Each row comes from the steps of one path. Every step used is in the known rows, and no mark comes twice. Write the path behind each row, first mark first.
Known rows
vozel > gabik: [-19.0  -5.6  34.9 -11.4 -14.4 -16.2  -8.3 -21.2  18.2 -23.7   6.6   7.2
  12.1   9.9  31.5 -12.9  -6.4  -2.2  -0.5   4.0 -23.5  24.3   2.2]
gabik > vozel > sira > kesig: [ 14.8   0.3  -7.1 -12.5 -24.8  14.5  24.7  11.9  14.2   4.2  38.9  37.9
  10.9   5.0  -6.6 -14.9   5.5  33.0  -0.1  18.2 -14.4   3.7  -2.9]
kugo > kesig: [-18.4   7.6  30.5  -4.9  13.5  32.0   6.6  16.0  -3.3  -5.1  17.9   0.8
  16.5  -6.8  15.0  14.3  25.6  13.5 -21.8 -43.6   5.4   5.8  15.0]
godupum > sira > kesig: [ 37.1   5.8   1.1 -18.5  13.8   7.1 -15.6  21.5  26.7  14.1  11.3  -2.9
 -20.3 -20.2  11.7  -1.3  -0.6  -9.9  38.1   7.2   2.3   8.6 -27.4]
gani > gabik > vozel: [ -9.1 -24.7   3.5   2.7 -28.9 -34.2   7.3 -12.7   1.2  14.7  42.0  14.3
  20.2  17.9  -4.5 -28.1  87.8  17.8   1.5 -14.4  -9.8  15.2   4.5]
kugo > kesig > sira > vozel: [-24.5  13.9  12.0  -1.8  22.3  32.4  23.0   7.7  -9.8   0.9 -28.7   4.5
  -2.5 -17.7  12.1  13.4  18.2   5.6 -24.6 -39.1  14.5 -12.6  24.9]
kugo > kesig > sira > vozel > gabik: [-29.7  14.1  22.4  -7.4  19.5  28.4  27.5   3.2  -6.3   0.8 -31.3   8.3
  -0.4 -11.1  23.0  12.5  -2.7   5.1 -24.6 -34.5   9.6 -13.0  27.6]
gabik > godupum > kugo: [ 12.6  26.8 -28.2   0.1  -1.7 -14.5 -51.4 -13.0   0.8  10.8  20.0  -5.2
   7.7 -12.6 -33.1 -29.4  33.3 -13.1  -4.6  10.1   2.0  20.9 -21.3]
kesig > sira > vozel > gabik: [-21.3   0.8  -8.3   7.1   4.9  -8.3  10.2 -25.5   3.4 -14.1 -55.6   6.5
 -21.8 -15.4  12.6 -12.3  14.8 -16.1  -4.8   4.1  -3.7  -1.8  11.6]
kidu > gani > gabik > vozel > sira: [-18.3  -1.9   7.9  35.9 -27.5 -47.1  24.2   3.2  15.2 -27.8  16.6  -1.1
 -21.2  56.7 -12.3 -16.3  25.8  28.2 -14.7  28.7  -9.4  19.1  -9.7]
kugo > kesig > sira: [-27.8   6.9  11.7  13.7  15.0  28.1  21.9  15.2  -6.7   1.0  -7.9   2.7
  -5.1 -24.5   9.4  11.3  45.0  18.6 -30.5 -47.2  11.8   3.5  32.0]
kesig > sira > vozel: [-13.7   0.6 -24.1  20.9  11.7  -0.7   3.5 -17.0  -2.8 -15.0 -50.6  -0.1
 -26.2 -24.4  -3.0 -10.5  43.9 -17.8  -4.8  -2.5   3.7  -0.8   8.0]
godupum > kugo > kesig > sira > vozel: [-25.6  20.6  -9.9  24.8  19.4  -6.5 -31.8 -12.6 -16.4  21.5 -12.2   8.3
   2.7  21.1   0.2  18.4  14.3  -5.1  21.7 -12.6  10.4   2.3   3.9]
gabik > vozel: [ -5.1 -21.0  21.2   1.2 -30.7  -7.9   5.3 -13.2   1.5   0.3  45.0  23.8
  10.5   1.6 -18.0 -45.0  57.0  19.1  16.5  16.8  -9.9  10.8  -0.2]
vozel > gabik > gani: [ -7.9   4.8  15.5  -9.0 -26.2 -18.3 -16.3 -27.0  24.4  -9.2  -6.3  -6.0
  20.1  16.5  32.2 -24.0   2.2   8.7   0.1  32.3 -13.3  31.3  24.2]
vozel > kugo > kesig > gabik: [ 11.7 -13.4   9.3  31.9 -24.1  15.0  12.1   5.8  -9.4 -15.5  44.7   0.9
   4.5   1.4  -6.4  30.7  -2.6  10.6 -14.5 -16.3   9.6  -4.6  30.5]
sira > vozel > kugo > kesig > gabik > gani: [ 18.6   5.2  -1.0  -2.3  -5.9  18.2   0.8 -13.9  -8.8 -10.8 -13.4  -3.6
  13.8  14.2   2.7  18.0 -35.6 -15.8   1.9  15.5  13.1 -23.3  13.7]
kidu > gani: [-17.9   2.7  25.1  46.0 -10.0 -27.6  -0.3   5.4   9.9 -54.3   5.5 -17.7
 -38.8  29.4 -12.8 -14.3  20.3   1.5 -11.8  30.8  -5.1  27.4 -18.1]
godupum > kugo > kesig > gabik > vozel: [-19.8  -8.8   4.2   9.5   2.2 -16.9 -32.3  -6.1 -29.8  31.1  27.7   4.4
  21.1  18.6 -13.9  10.1  -3.8  10.1  44.7  -1.9   0.7   2.7  -5.3]
godupum > kugo > kesig: [-20.6  17.0   3.1  23.0  12.7  -6.8 -43.0  -7.2 -11.9  17.7  19.3   5.4
  18.2  29.9   1.6  19.9  20.8   0.6  23.6 -15.4   4.4  15.1  -3.8]
godupum > kugo > kesig > sira > vozel > gabik: [-31.0  21.0   1.4  16.6  15.1 -11.7 -27.6 -17.4 -12.6  21.7 -16.3  12.1
   6.2  27.8  11.1  17.8  -5.9  -4.3  20.8  -8.4   5.7   2.2   5.8]
godupum > sira > vozel > kugo > kesig > gabik: [ 28.7  -1.3  -7.2 -20.0  10.4  -1.2 -11.1 -10.0  16.9  16.4 -20.2  -8.4
   0.3   8.7   1.1  12.2 -49.5  -9.8  54.0  19.4  11.9 -26.1 -14.4]
vozel > sira > kesig > gabik > keban: [ 27.9   0.5 -34.4 -17.3  -2.6  27.9  18.4  32.1  16.9  -8.7   5.9   7.2
   5.3 -26.6   2.0  35.2 -36.3  25.7 -12.0   3.0 -17.4   0.0 -10.4]
kidu > kesig > sira: [ -6.7 -25.2   2.1  49.3  14.6   4.8  11.0  14.9  -3.9 -19.2 -20.2 -12.9
 -55.2   4.1  -1.9 -23.8   9.0 -31.4 -37.6  22.1  -9.0   5.7 -13.4]
kesig > sira > vozel > kugo: [ -1.3   2.8 -27.6  38.7  -4.5  -0.6   9.5 -20.9   0.5 -19.3 -36.0   6.5
 -30.8 -12.1  -7.0  -0.8  38.7 -15.5 -13.0   3.3   9.8  -6.6  20.5]
vozel > sira > kesig > gabik: [ 24.8   1.1 -42.3 -15.1   3.9  19.1  11.6  33.1   8.3 -14.8   5.7   4.3
   3.6 -16.6   9.7  37.1 -40.9  15.3  -7.1  -1.6 -18.7   7.2 -11.5]
kidu > kesig > sira > vozel > gabik: [ -8.8 -19.5  13.2  26.3  18.8   4.7  16.5   3.6  -3.0 -19.7 -43.1  -7.4
 -49.8  15.9  12.7 -21.4 -39.2 -43.4 -32.7  33.5 -11.4 -10.8 -18.5]

Write each row's path
[  1.5 -49.3 -20.4 -15.1 -22.4 -19.0  10.0   0.4 -18.0   3.8  20.6   0.0
  16.5 -19.5 -27.5 -13.1 -17.7  28.1  39.0  22.1 -22.2  -3.4  -7.1] -> kesig > gabik > vozel > sira
[-14.9 -22.1  14.0 -24.7   0.4  20.6  27.5  21.8 -20.2  14.3  20.3   3.0
  26.6 -14.3  -5.0  12.1 -26.6  36.8   6.2 -22.3  -4.2 -13.5  14.1] -> kugo > kesig > gabik > vozel > sira
[ -7.9   4.6  25.3 -32.0   6.1  -3.5  -9.0 -32.1   8.4 -24.6 -32.9   7.6
  13.9  16.9  28.3  -7.5 -42.2 -30.2  10.9  17.0 -14.3  -7.1 -16.0] -> sira > vozel > gabik
[-20.3  -3.4  17.6  47.8 -15.2 -47.1   6.6   3.6   9.4 -39.7  10.5 -19.2
 -30.9  43.2  -6.7 -10.0  42.4   5.2 -19.2  13.7  -5.8  28.2 -13.4] -> kidu > gani > gabik
[  2.2   8.3   1.1  51.7 -21.6  20.8  21.1   1.8   4.3 -14.8  29.1  12.5
 -12.0   4.7  -1.6  25.9  34.6  13.3 -36.8 -23.8  18.4   0.8  46.8] -> vozel > kugo > kesig > sira
[  4.1  -7.1  10.5 -45.8  20.8  23.1   6.2  18.4 -18.6  20.6  -5.7 -18.5
  17.8 -36.5  -9.2   5.1 -47.0   5.4   7.2 -21.8   8.4 -23.3  -4.0] -> kugo > kesig > gabik > godupum > sira > vozel
[ 30.7  -3.2   0.7 -24.3   3.8   6.4  -4.2  -9.5  25.4  21.9 -19.8  -5.5
   2.7   0.3  -7.4  10.5 -43.8   0.8  49.1  24.3  14.7 -33.6 -15.1] -> godupum > sira > vozel > kugo > kesig > gabik > keban
[-24.8  18.8  13.6  -7.1  13.6  26.6  23.5  -0.3  -2.5   8.0 -37.7   1.7
   5.0  -8.6  23.8   6.8   1.0  10.5 -24.7 -21.2  14.5  -9.1  38.0] -> kugo > kesig > sira > vozel > gabik > gani
[ 22.4  14.7 -19.4 -20.3  -4.9 -15.1  -2.4  -5.2  15.4  27.4   9.2  -6.2
  17.0   4.6  -5.3  -7.7  26.7  -1.1 -17.8 -20.5  12.4  -4.5  -0.6] -> gani > gabik > godupum > sira > vozel > kugo > kesig
[ 26.5 -33.2  20.9 -18.2 -11.4  15.0  15.9  37.4 -28.0   0.8  47.1   6.6
 -14.1 -50.7  -6.7  -7.4 -13.2  -8.3  14.6   4.2 -12.0   2.2 -16.7] -> sira > kesig > gabik > vozel
[ 33.6   2.8 -16.2 -19.8   5.8  -2.2 -16.2 -12.0  19.4  23.4 -26.2 -15.5
   5.1  12.4   0.4   6.6 -46.0  -5.2  53.8  33.1  16.5 -22.7  -5.0] -> godupum > sira > vozel > kugo > kesig > gabik > gani
[-19.1  -5.0  -2.3  14.9  11.4 -14.8 -40.1  -2.3 -27.7  22.7  17.0  -4.8
  17.5  15.3  -7.3  22.3  -4.6   1.0  39.5 -10.8   0.2   7.8  -7.0] -> godupum > kugo > kesig > gabik
[ 13.9   5.5   5.8 -41.4  15.4 -15.0 -22.2 -23.3  33.9  10.6 -38.5  -2.5
   2.8  15.9  21.7  -9.7 -46.1 -16.1  59.3  29.2  -2.9 -10.2 -28.1] -> godupum > sira > vozel > gabik
[ 26.9  13.1  -3.2 -16.5  10.9   5.0 -13.0 -11.3  28.2  12.5 -18.5  -0.7
  -0.4  19.4   6.8  10.1 -32.2 -10.6  42.5  15.3  14.4 -21.0 -13.0] -> godupum > sira > vozel > kugo > kesig
[ -3.5  17.6 -29.6  -4.3   2.5 -25.8 -13.9 -10.6  -7.3  30.9  -1.5  -3.0
  14.0   3.3 -10.0  -9.5  50.9  -5.3 -22.5 -27.3   9.0   4.2   0.4] -> gani > gabik > godupum > kugo > kesig > sira > vozel
[ -5.7 -12.4  14.5 -28.9  11.5  23.8   8.5  24.2 -25.5   9.0  15.6 -16.7
  19.2 -41.9 -12.3   4.0 -17.2  11.4 -14.3 -33.8   4.1  -7.2   7.0] -> kugo > kesig > gabik > godupum
[-10.1   8.7   8.9  33.5 -16.0 -43.3   5.9   5.6   9.5 -33.2  11.3 -21.6
 -29.1  27.5 -19.3 -23.6  36.1   3.6 -34.8  17.4  -0.5  25.2 -17.6] -> kidu > gani > gabik > godupum
[  4.9  -9.2 -15.6  -6.4 -25.7 -19.3  22.0   4.6   9.6  16.4  38.0  23.3
  20.2  19.8   4.5  -6.9  52.4  28.2 -10.4 -14.4 -13.4  10.8   3.2] -> gani > gabik > vozel > sira > kesig
[ 37.7 -15.2   2.5 -24.7   1.0  21.7   2.8  41.5 -24.0  -4.5  33.6  -9.2
 -16.6 -70.2 -11.4  -3.4 -21.3 -21.6  -9.1  -4.6  -7.1   6.1 -22.0] -> sira > kesig > gabik > godupum
[ 33.1   9.6 -49.2 -24.4   4.2  22.1  10.7  34.2   9.8  -8.4   6.9   2.9
   4.1 -29.1   0.2  26.8 -47.0  12.9 -18.1   0.1 -16.3   6.0 -13.5] -> vozel > sira > kesig > gabik > godupum
[ 10.1 -27.9 -29.1 -11.3  -4.6 -28.1 -35.9  -3.8 -29.6  11.4  13.6 -26.7
   8.0 -41.2 -41.9 -17.8 -10.8  -9.1  29.3  14.2 -10.2   6.6 -22.9] -> kesig > gabik > godupum > kugo
[  4.0   8.4 -30.1   3.0  -9.2 -39.2 -32.0 -13.5  -0.3  20.7  23.9  -7.0
  18.2   7.2 -14.7 -16.5  70.9  -4.8 -15.1 -19.0  -1.1  23.5  -9.1] -> gani > gabik > godupum > kugo
[-21.9  21.7  16.5 -18.2  18.8  30.1  26.4   4.0  -5.8   6.0 -31.3   6.6
   1.1 -22.4  13.8   3.3  -7.7   5.4 -35.8 -32.9  13.0 -15.0  25.2] -> kugo > kesig > sira > vozel > gabik > godupum
[ -3.9 -13.9   3.7  28.1  13.4   3.9  12.8   0.1   0.0 -11.7 -49.4 -13.9
 -44.6  18.2  12.9 -28.1 -34.4 -38.5 -31.3  47.1  -6.6  -6.1  -8.3] -> kidu > kesig > sira > vozel > gabik > gani
[ -4.1  26.4  20.7 -44.2  11.1   3.3 -14.7 -26.5   1.4  -1.4 -30.5   9.3
  22.5  14.1  18.6  -8.8 -63.2 -29.2   0.4  13.5  -4.7 -14.8 -16.9] -> sira > vozel > gabik > godupum > kugo > kesig
[ 24.7  -3.2  -0.8  14.7 -20.3  13.3   8.3   7.7  -0.5   2.5  38.3  -3.1
   2.8  -6.7 -15.3  20.5 -17.8  11.2  -9.0  -8.5  15.7 -11.0  23.6] -> vozel > kugo > kesig > gabik > godupum > sira
[ 12.0  14.8  10.8   3.5   0.0  24.3   2.8 -13.4   0.2 -21.6  -4.6   9.8
   8.5  22.4   8.6  22.2 -22.8 -21.7 -11.2  -0.9  11.0 -22.4   5.6] -> sira > vozel > kugo > kesig
